Each row was made from one small tree. The marks that hang from a mark follow it in brackets, in alphabetical order. Every link used is in the known rows. Write each row's tree.
(in the rows, 128 means zero)
Known rows
V{J}: [132 139 120 143 138 144  92 142 122 128 129 117 113 139 127 154 142 141
 155 113 157 112 114]
J{P T}: [119 138 121 136 168 128 104 133 134 157 134 118  90  69 109 139 112 129
 131 121 130 103 119]
M{B{J{P}} E T}: [125  88 132 130 148 148 184 145  81 139 208 115 122  71 138 142 138 103
 146  98 132 145 147]
M{B E}: [140 117 105 122 128  90 148 137 131 129 142 128 155 213 126 146 170  95
 156 118 142 150 156]
J{E}: [139 150 105 122 111 119 112 120 127 122 102 136 154 209 124 144 122 152
 142 124 126 125 143]
U{M{B T}}: [141 122 128 132  98  79 153 161  71 144 121 121 129  74 153 109 168 124
 160 137 128 130 109]
U{M{T}}: [141 139 126 132 114  83 118 156 106 150 110 114 125  50 158 117 156 128
 147 140 140 114 110]
M{E}: [139 132 101 119 143 102 114 132 162 134 135 124 150 189 131 155 161 111
 146 115 151 132 155]
J{B{M} E P T}: [120 138 139 118 144 149 137 109 136 119 102 157 124 158 101  97  73 155
  97 138  90 125 125]
M{B{J{P T}} E}: [120 100 132 124 150 163 170 126 113 130 198 102 108  82 121 154 140 104
 138 106 106 105 144]
J{E P}: [129 143 114 133 127 157 123 131 104 125 127 152 130 151 100 124  97 149
 123 104 123 117 145]
P{J{B{M{E}} T}}: [118 137 123 130 130  94 111  97 180 116  82 130 134 139 133 115 145  97
 102 163 139 156 127]
M{B T}: [135 115 118 131 121  67 146 151  98 155 127 124 135 129 144 143 146 125
 167 131 149 177 119]
U{J{B T} M{E}}: [139 129 144 124  72 109 151 125 142 114 132 114 132 149 179 116 194 103
 107 145  83  58 127]
U{M{E}}: [148 141 110 123 116 113 120 144 136 126 126 116 144 129 137 123 185 115
 141 118 132  85 148]
V{J{T}}: [118 137 132 137 136 131  89 130 146 143 129 102  90  93 137 157 142 146
 145 126 127  90 101]
P{J{E}}: [128 158 103 147  86 115  94 110 111 113  74 146 143 169 125 133 128 139
 117 142 147 123 132]
J{B E P T}: [123 141 121 123 133 129 144 104 107 123 112 167 124 188 124 122  96 148
 111 133  84  94 137]
M{B E T}: [137 101 119 125 117  68 159 143 119 154 154 129 144 159 149 142 170 105
 157 124 143 173 144]
B{J{P T}}: [116 127 131 130 172 168 117 126 123 142 153  98  94  36 113 155 108 128
 136 113 120  76 117]

Write each row's tree
[120 120 130 118 173 131 135 120 169 129 129 146 118 131 112 109 116 106
 105 136 120 148 139]
J{B{M{E}} P T}
[115 134 139 136 128 174 132 107  95 113 132 159  99 153 126 122  99 163
 115 119  80  76 120]
V{J{B E P T}}
[121 115 155 123 124 192 141 130 112 128 151 118 123  49 109 108  69 158
 111 116 122 144 123]
B{J{E P} M{T}}
[137 133 148 122  69 138 132 124 144  94  98 146 170 248 130 110 114 141
 104 143 108 147 125]
U{J{B{M} E}}
[125 134 158 150 106 160 120 153 105 138 149  98  85   9 131 104 144 127
 104 125  99  46  98]
U{J{P T} M}
[133 115 132 117 135  94 115 140 182 152 135 113 139 100 131 121 140 120
 130 131 159 187 135]
B{M{E T}}
[133 149 109 114 103  89 136  96 132 122  80 150 149 234 138 141 122 147
 125 146  86  96 134]
J{B E T}
[130 136 134 130 143 137 106 134 138 110  98 141 131 186 117 127 120 131
 139 130 151 154 109]
V{J{B{M}}}
[117 130 133 125 125 189 131 109 106 124 154 113 108  75 113 142  88 156
 119 114  88  58 132]
B{J{E P T}}
[138 145 118 109 114 117 128 113 143 103  75 161 173 252 112 114 103 141
 121 141 121 164 139]
J{B{M} E}
[131 105 141 110 133 136 129 134 169 136 160  90 141  73 137 136 139 120
 137 127 151 162 134]
B{J M{E T}}
[127 134 120 127 179 134 120 141 133 120 104 163 134 157  97 107  94 117
 125 126 155 177 126]
J{B{M} P}
[124 102 140 131 108 165 186 135  47 124 175 134 127  94 130 130 102 139
 140 102 105 131 134]
M{B{J{E P}} T}
[112 134 143 143 123 196 106 118 110 127 148 124  80  81 117 129  95 169
 115 112  92  73 116]
V{J{E P T}}
[123  96 148 124 165 176 139 142 143 139 185 103 115  17 115 121 111 118
 118 110 154 158 134]
B{J{P} M{E T}}
[122 158 109 139  90  91 118  84 110 110  58 156 137 187 146 126 126 128
 107 157 105 109 126]
P{J{B E T}}
[126 113 135 120 170 203 127 136 159 119 171 105 125  74  93 126 110 112
 119 101 151 134 149]
B{J{P} M{E}}
[130 117 140 121 139 134 120 139 150 146 133  93 132  51 127 135 112 133
 143 133 156 167 107]
B{J M{T}}
[138 117 143 120 107 123 137 133 171 106 127 132 164 224 137 124 155  98
 107 135 145 162 138]
U{J{B{M{E}}}}
[126 124 124 134 122  72 126 115 145 121  89 146 141 129 150 105 150  96
 107 153 173 205 129]
P{J{B{M{E T}}}}
[122 139 128 132 145 115 110 115 125 129 112 130 107 164 150 151 144 135
 143 135 117  97 102]
V{J{B T}}
[122 136 123 142 132  66 109 121 127 126  64 153 135 114 142 108 126 115
 116 166 182 201 102]
P{J{B{M{T}}}}
